Each row comes from the steps of one walk. Every step used is in the known rows, and no mark comes twice. Write the walk behind each row, first mark first.
Known rows:
rini-mugune-sisup-dopo-vekubo-sopi: [ 0.25  0.06 -0.10 -0.09 -0.10  0.18  0.38  0.05  0.10  0.15  0.04  0.03
  0.20 -0.19 -0.01  0.11  0.16 -0.09  0.08 -0.25  0.47 -0.05  0.10 -0.04
 -0.13 -0.10  0.12  0.08]
sogin-dopo: [-0.05  0.05  0.05 -0.04 -0.08 -0.18 -0.04  0.02 -0.23 -0.01  0.07  0.18
 -0.14  0.00 -0.09 -0.16  0.14  0.08 -0.08 -0.49 -0.32 -0.04  0.04 -0.06
 -0.17 -0.01 -0.07 -0.39]
dopo-petekop: [-0.07 -0.03  0.05  0.09  0.09 -0.13 -0.07 -0.05 -0.29  0.06  0.22 -0.02
 -0.08 -0.01 -0.14 -0.01  0.29  0.08 -0.06 -0.19 -0.26 -0.17 -0.09 -0.01
 -0.21 -0.19  0.06 -0.19]
rini-gofa-sisup-dopo-petekop-sopi: [ 0.18  0.04 -0.10 -0.13 -0.16  0.10  0.25  0.00 -0.13  0.30  0.14 -0.10
  0.19 -0.20  0.09  0.20  0.09 -0.08 -0.01 -0.07  0.22 -0.07  0.11 -0.08
 -0.21 -0.18  0.07 -0.12]
mugune-sisup-gofa: [ 0.17  0.05 -0.30 -0.08  0.03  0.11  0.10  0.03 -0.08  0.22 -0.19  0.02
  0.08 -0.21 -0.03 -0.05 -0.01 -0.14  0.16 -0.20  0.09 -0.07  0.17 -0.06
 -0.08 -0.08  0.12  0.06]
gofa-sisup-dopo-vekubo-gadi: [ 0.07 -0.14 -0.25 -0.01 -0.08  0.10  0.06 -0.03 -0.05  0.09  0.01  0.01
  0.02 -0.08  0.00  0.08  0.19  0.12  0.04  0.06  0.20 -0.04  0.10 -0.17
 -0.27 -0.09  0.03 -0.02]
sogin-dopo-vekubo: [-0.06  0.06  0.09  0.05 -0.11 -0.21 -0.06 -0.11 -0.34  0.03  0.23  0.11
 -0.16  0.00 -0.17 -0.02  0.25  0.12 -0.20 -0.29 -0.31 -0.11 -0.06 -0.10
 -0.17 -0.13  0.02 -0.36]
dopo-sise: [-0.06  0.07  0.10 -0.09  0.11 -0.13 -0.06  0.07 -0.22  0.07  0.18 -0.03
 -0.14  0.01 -0.22 -0.33 -0.12 -0.07 -0.05 -0.23 -0.38 -0.07 -0.05 -0.05
 -0.17 -0.10 -0.13 -0.28]
sisup-dopo-vekubo: [ 0.04 -0.06 -0.16  0.02  0.10  0.02 -0.01  0.01 -0.16  0.11  0.10  0.02
 -0.04 -0.05  0.05  0.01  0.21  0.11  0.06 -0.03 -0.02  0.04 -0.01 -0.18
 -0.20 -0.05 -0.05 -0.18]
gofa-sisup-dopo: [ 0.09 -0.06 -0.23 -0.05  0.02  0.13  0.11  0.08 -0.02  0.13 -0.10  0.04
  0.02 -0.12  0.06 -0.06  0.03  0.02  0.21 -0.10  0.10  0.09  0.20 -0.17
 -0.26  0.01 -0.13 -0.09]
rini-mugune-sisup-dopo-petekop-gadi-vekubo: [ 0.26 -0.07 -0.13 -0.07 -0.11  0.19  0.35  0.08  0.08  0.14  0.01  0.04
  0.33 -0.21  0.06  0.10  0.25 -0.10 -0.01 -0.16  0.33 -0.15  0.13  0.02
 -0.11 -0.29  0.16  0.04]
sise-dopo-petekop-sopi-vekubo: [ 0.05 -0.06  0.04 -0.06  0.04 -0.20 -0.17 -0.03 -0.21  0.08  0.48 -0.01
 -0.27  0.18 -0.07 -0.11  0.24  0.14 -0.31 -0.20 -0.46 -0.26 -0.06  0.03
 -0.10 -0.43  0.25 -0.24]
dopo-petekop-sopi-vekubo: [-0.09 -0.18 -0.06  0.02 -0.05 -0.12 -0.13 -0.09 -0.17  0.20  0.26 -0.07
 -0.06  0.16 -0.08  0.11  0.48  0.23 -0.35 -0.09 -0.30 -0.39 -0.12  0.13
 -0.14 -0.39  0.27 -0.11]
petekop-dopo: [-0.14 -0.06 -0.04 -0.04  0.12  0.13 -0.06 -0.02 -0.11  0.27  0.02 -0.02
 -0.13 -0.17 -0.06 -0.29 -0.21  0.14 -0.20 -0.34 -0.29 -0.20  0.06  0.11
 -0.05 -0.01  0.18 -0.14]
sise-dopo-vekubo-sopi: [ 0.02  0.04  0.05 -0.07  0.01 -0.14 -0.08 -0.03 -0.22  0.06  0.43  0.02
 -0.29  0.09 -0.17 -0.16  0.09  0.14 -0.21 -0.26 -0.21 -0.14 -0.08  0.01
 -0.08 -0.27  0.18 -0.14]
sogin-dopo-sisup: [-0.07  0.08  0.12 -0.05 -0.06 -0.26 -0.06  0.10 -0.35 -0.02 -0.10  0.11
 -0.18  0.08 -0.25 -0.20  0.00  0.00 -0.10 -0.32 -0.39  0.04 -0.01  0.00
 -0.23  0.03 -0.11 -0.39]
gadi-vekubo-sopi: [-0.17 -0.13 -0.12 -0.15 -0.20  0.18  0.01  0.00  0.07  0.16 -0.11  0.04
  0.06  0.07 -0.04 -0.11  0.30  0.25 -0.16 -0.36  0.08 -0.32  0.04  0.35
 -0.01 -0.23  0.09  0.12]
sise-dopo-rini: [-0.04  0.07  0.17 -0.09  0.17 -0.18 -0.22  0.04 -0.27 -0.06  0.22  0.05
 -0.24  0.06 -0.13 -0.33 -0.12 -0.05 -0.13 -0.28 -0.31  0.05 -0.14 -0.08
 -0.10 -0.09 -0.04 -0.35]
sise-dopo: [ 0.02  0.06 -0.02 -0.12  0.10 -0.13 -0.10  0.08 -0.22  0.00  0.36  0.06
 -0.23 -0.02 -0.09 -0.34 -0.07  0.01  0.00 -0.36 -0.31  0.04  0.01 -0.03
 -0.11 -0.13  0.05 -0.26]
mugune-sisup-dopo: [ 0.23 -0.04 -0.29 -0.09  0.06  0.14  0.15  0.10  0.03  0.11 -0.23  0.10
  0.06 -0.10  0.12 -0.11  0.07 -0.08  0.23 -0.24  0.12  0.11  0.18 -0.11
 -0.17  0.03  0.01 -0.05]
sise-dopo-rini-mugune-sisup: [ 0.12  0.16  0.19 -0.12  0.09 -0.09  0.02  0.05 -0.15 -0.03  0.24  0.04
 -0.07 -0.07 -0.12 -0.24 -0.14 -0.22 -0.06 -0.32 -0.02  0.05 -0.06 -0.08
 -0.09 -0.12  0.03 -0.26]
petekop-sopi: [-0.08 -0.11 -0.17 -0.07 -0.08  0.03 -0.03  0.00 -0.14  0.30  0.14 -0.03
 -0.03  0.05 -0.09 -0.11  0.08  0.20 -0.19 -0.28 -0.20 -0.19 -0.03  0.18
 -0.07 -0.18  0.24 -0.06]
rini-mugune-sisup-dopo: [ 0.24  0.08 -0.15 -0.12 -0.02  0.17  0.37  0.13  0.08  0.12  0.01  0.05
  0.26 -0.27  0.03 -0.01  0.06 -0.19  0.23 -0.29  0.39  0.09  0.18 -0.08
 -0.16 -0.01  0.03 -0.02]
sise-dopo-rini-mugune-sisup-gofa: [ 0.18  0.17  0.14 -0.12  0.12 -0.06  0.01  0.04 -0.16  0.02  0.18  0.02
 -0.07 -0.12 -0.10 -0.18 -0.20 -0.26 -0.04 -0.26 -0.01  0.02  0.00 -0.15
 -0.05 -0.15  0.02 -0.22]
gadi-vekubo: [-0.17 -0.08 -0.16 -0.11 -0.12  0.15 -0.02 -0.03 -0.07  0.14  0.01  0.00
  0.11 -0.07 -0.04 -0.15  0.23  0.15 -0.05 -0.24 -0.02 -0.18  0.02  0.24
 -0.07 -0.21  0.04 -0.01]
vekubo-sopi: [-0.13 -0.08 -0.07 -0.11 -0.07  0.01  0.00  0.08 -0.01  0.12 -0.06  0.06
 -0.06  0.08 -0.12 -0.13  0.19  0.20 -0.11 -0.44  0.02 -0.19 -0.01  0.18
 -0.09 -0.04  0.08  0.04]

Write each row's walk:
[ 0.17  0.14 -0.04 -0.22 -0.09  0.06  0.25  0.10 -0.12  0.20  0.11 -0.08
  0.18 -0.25  0.04  0.00 -0.11 -0.22  0.12 -0.10  0.21  0.06  0.14 -0.16
 -0.24 -0.05 -0.13 -0.20]
rini-gofa-sisup-dopo-sise
[ 0.07  0.06  0.11  0.00  0.15 -0.21 -0.13  0.00 -0.30 -0.02  0.45  0.04
 -0.30  0.04 -0.10 -0.19  0.08  0.02 -0.08 -0.27 -0.43 -0.08 -0.04 -0.08
 -0.16 -0.28  0.07 -0.31]
sise-dopo-petekop
[ 0.01  0.11  0.05 -0.14  0.13 -0.22 -0.11  0.18 -0.34 -0.01  0.19 -0.01
 -0.27  0.07 -0.26 -0.38 -0.21 -0.07 -0.02 -0.19 -0.38  0.13 -0.04  0.02
 -0.17 -0.09  0.01 -0.26]
sise-dopo-sisup
[ 0.25 -0.10 -0.10 -0.10 -0.16  0.21  0.37  0.09  0.17  0.15 -0.08  0.07
  0.30 -0.13  0.06  0.13  0.31 -0.03 -0.08 -0.23  0.40 -0.24  0.14  0.09
 -0.08 -0.31  0.20  0.12]
rini-mugune-sisup-dopo-petekop-gadi-vekubo-sopi
[ 0.27  0.07 -0.06 -0.04  0.01  0.12  0.35  0.07  0.03  0.10  0.07  0.04
  0.21 -0.23  0.02  0.08  0.14 -0.18  0.17 -0.24  0.32  0.00  0.13 -0.12
 -0.19 -0.10  0.06 -0.04]
rini-mugune-sisup-dopo-petekop
[ 0.06  0.12  0.09 -0.06  0.05  0.05  0.10  0.00 -0.10  0.11 -0.11 -0.02
  0.20 -0.21 -0.13  0.01 -0.05 -0.26 -0.03 -0.18  0.28 -0.05 -0.05 -0.09
 -0.10 -0.03 -0.01 -0.09]
dopo-rini-mugune-sisup-gofa
[ 0.02  0.08  0.02 -0.03  0.07 -0.17 -0.12 -0.05 -0.32  0.05  0.53 -0.01
 -0.25 -0.01 -0.16 -0.18  0.05  0.06 -0.12 -0.17 -0.29 -0.04 -0.10 -0.07
 -0.12 -0.26  0.15 -0.24]
sise-dopo-vekubo
[ 0.09 -0.08 -0.06  0.05  0.18 -0.02 -0.02  0.06 -0.13  0.03  0.02  0.07
 -0.09  0.01  0.11  0.01  0.24  0.07  0.10 -0.13 -0.17  0.00  0.04 -0.19
 -0.23 -0.08 -0.12 -0.24]
sisup-dopo-petekop
[-0.17 -0.32 -0.32 -0.20 -0.22 -0.04 -0.16  0.01  0.03  0.17  0.12 -0.02
  0.08  0.17 -0.05 -0.02  0.44  0.34 -0.41 -0.17 -0.06 -0.38 -0.08  0.26
 -0.07 -0.25  0.39  0.04]
petekop-sopi-vekubo-gadi
[ 0.13 -0.01 -0.09 -0.07  0.07  0.06  0.10  0.09 -0.05  0.12 -0.05  0.02
 -0.08 -0.06 -0.01 -0.16 -0.11 -0.08  0.16 -0.06 -0.08  0.06  0.19 -0.23
 -0.27 -0.04 -0.23 -0.19]
gofa-sisup-dopo-sise
[ 0.18 -0.03 -0.14 -0.07  0.12  0.10  0.06  0.07 -0.01  0.06 -0.33  0.09
  0.05 -0.04  0.09 -0.11  0.02 -0.14  0.12 -0.18  0.12  0.11  0.05 -0.15
 -0.16  0.06 -0.07 -0.12]
mugune-sisup-dopo-rini
[ 0.03  0.00  0.05 -0.06  0.15  0.06  0.04  0.12 -0.04 -0.01 -0.09  0.05
  0.10 -0.08  0.06 -0.05  0.04 -0.08  0.07 -0.17  0.16  0.13 -0.04 -0.20
 -0.17  0.09 -0.23 -0.26]
sisup-dopo-rini-mugune
[ 0.10 -0.25 -0.17  0.00 -0.11  0.16  0.12  0.03  0.04  0.17 -0.17  0.05
  0.05  0.03  0.07  0.10  0.31  0.18 -0.10 -0.02  0.08 -0.25  0.15  0.00
 -0.18 -0.31  0.03  0.04]
gofa-sisup-dopo-petekop-gadi-vekubo-sopi
[ 0.09 -0.27 -0.26 -0.04 -0.12  0.06  0.01 -0.01  0.05  0.12 -0.03  0.02
  0.02  0.09  0.08  0.15  0.39  0.20 -0.12  0.05  0.06 -0.23  0.13 -0.09
 -0.25 -0.23  0.12 -0.01]
gofa-sisup-dopo-petekop-sopi-vekubo-gadi
[ 0.04  0.02  0.02 -0.13  0.10  0.02  0.00  0.10 -0.13  0.05 -0.11  0.01
  0.13 -0.11  0.13 -0.02  0.02 -0.12  0.04 -0.13  0.14  0.14 -0.06 -0.18
 -0.17  0.10 -0.21 -0.32]
sisup-dopo-rini-gofa
[ 0.06 -0.28 -0.12  0.00  0.01  0.07 -0.01  0.08  0.00  0.09 -0.12  0.09
  0.02  0.10  0.14  0.06  0.42  0.24 -0.19 -0.10 -0.09 -0.27  0.04  0.02
 -0.11 -0.31  0.05 -0.07]
sisup-dopo-petekop-gadi-vekubo-sopi
[ 0.13  0.09 -0.16 -0.20 -0.13  0.11  0.26  0.09 -0.10  0.21  0.07 -0.06
  0.26 -0.31  0.09  0.08  0.01 -0.15  0.17 -0.13  0.35  0.09  0.15 -0.11
 -0.23 -0.01 -0.06 -0.13]
rini-gofa-sisup-dopo
[-0.10 -0.26 -0.11 -0.02 -0.12 -0.12 -0.16 -0.09 -0.11  0.13  0.23 -0.04
 -0.03  0.19 -0.09  0.13  0.57  0.30 -0.43 -0.09 -0.21 -0.47 -0.13  0.16
 -0.15 -0.39  0.36 -0.04]
dopo-petekop-sopi-vekubo-gadi
[ 0.13 -0.11 -0.20 -0.21 -0.26  0.06  0.17  0.01 -0.01  0.21  0.12 -0.08
  0.27 -0.12  0.11  0.27  0.33  0.03 -0.16  0.00  0.34 -0.22  0.08 -0.02
 -0.21 -0.23  0.19 -0.04]
rini-gofa-sisup-dopo-petekop-sopi-vekubo-gadi
[ 0.23 -0.24 -0.32 -0.09 -0.07  0.07  0.05  0.01  0.11  0.10 -0.16  0.08
  0.06  0.09  0.13  0.10  0.42  0.09 -0.11 -0.08  0.08 -0.21  0.11 -0.03
 -0.16 -0.22  0.26  0.04]
mugune-sisup-dopo-petekop-sopi-vekubo-gadi
[-0.08  0.00 -0.03 -0.05  0.18  0.08 -0.08  0.06 -0.24  0.31 -0.23 -0.11
 -0.18 -0.15 -0.18 -0.25 -0.40  0.01 -0.19 -0.10 -0.34 -0.17  0.09  0.08
 -0.06 -0.01  0.13 -0.10]
petekop-dopo-sisup-gofa
[-0.03 -0.16  0.13  0.03 -0.20 -0.17 -0.05 -0.04 -0.19  0.03  0.01  0.18
 -0.10  0.16 -0.08  0.02  0.47  0.25 -0.45 -0.37 -0.37 -0.44 -0.02  0.11
 -0.09 -0.39  0.12 -0.25]
sogin-dopo-petekop-gadi-vekubo-sopi
[ 0.14 -0.08 -0.12 -0.17 -0.27  0.15  0.26  0.05 -0.01  0.25 -0.01 -0.04
  0.30 -0.17  0.12  0.21  0.26  0.02 -0.13 -0.06  0.36 -0.24  0.11  0.06
 -0.14 -0.31  0.11  0.02]
rini-gofa-sisup-dopo-petekop-gadi-vekubo-sopi
[ 0.05 -0.14  0.07 -0.05 -0.03 -0.13 -0.11  0.02 -0.16  0.04  0.30  0.07
 -0.19  0.15 -0.08 -0.14  0.25  0.18 -0.36 -0.24 -0.35 -0.34 -0.05  0.14
 -0.03 -0.51  0.25 -0.13]
sise-dopo-petekop-gadi-vekubo-sopi
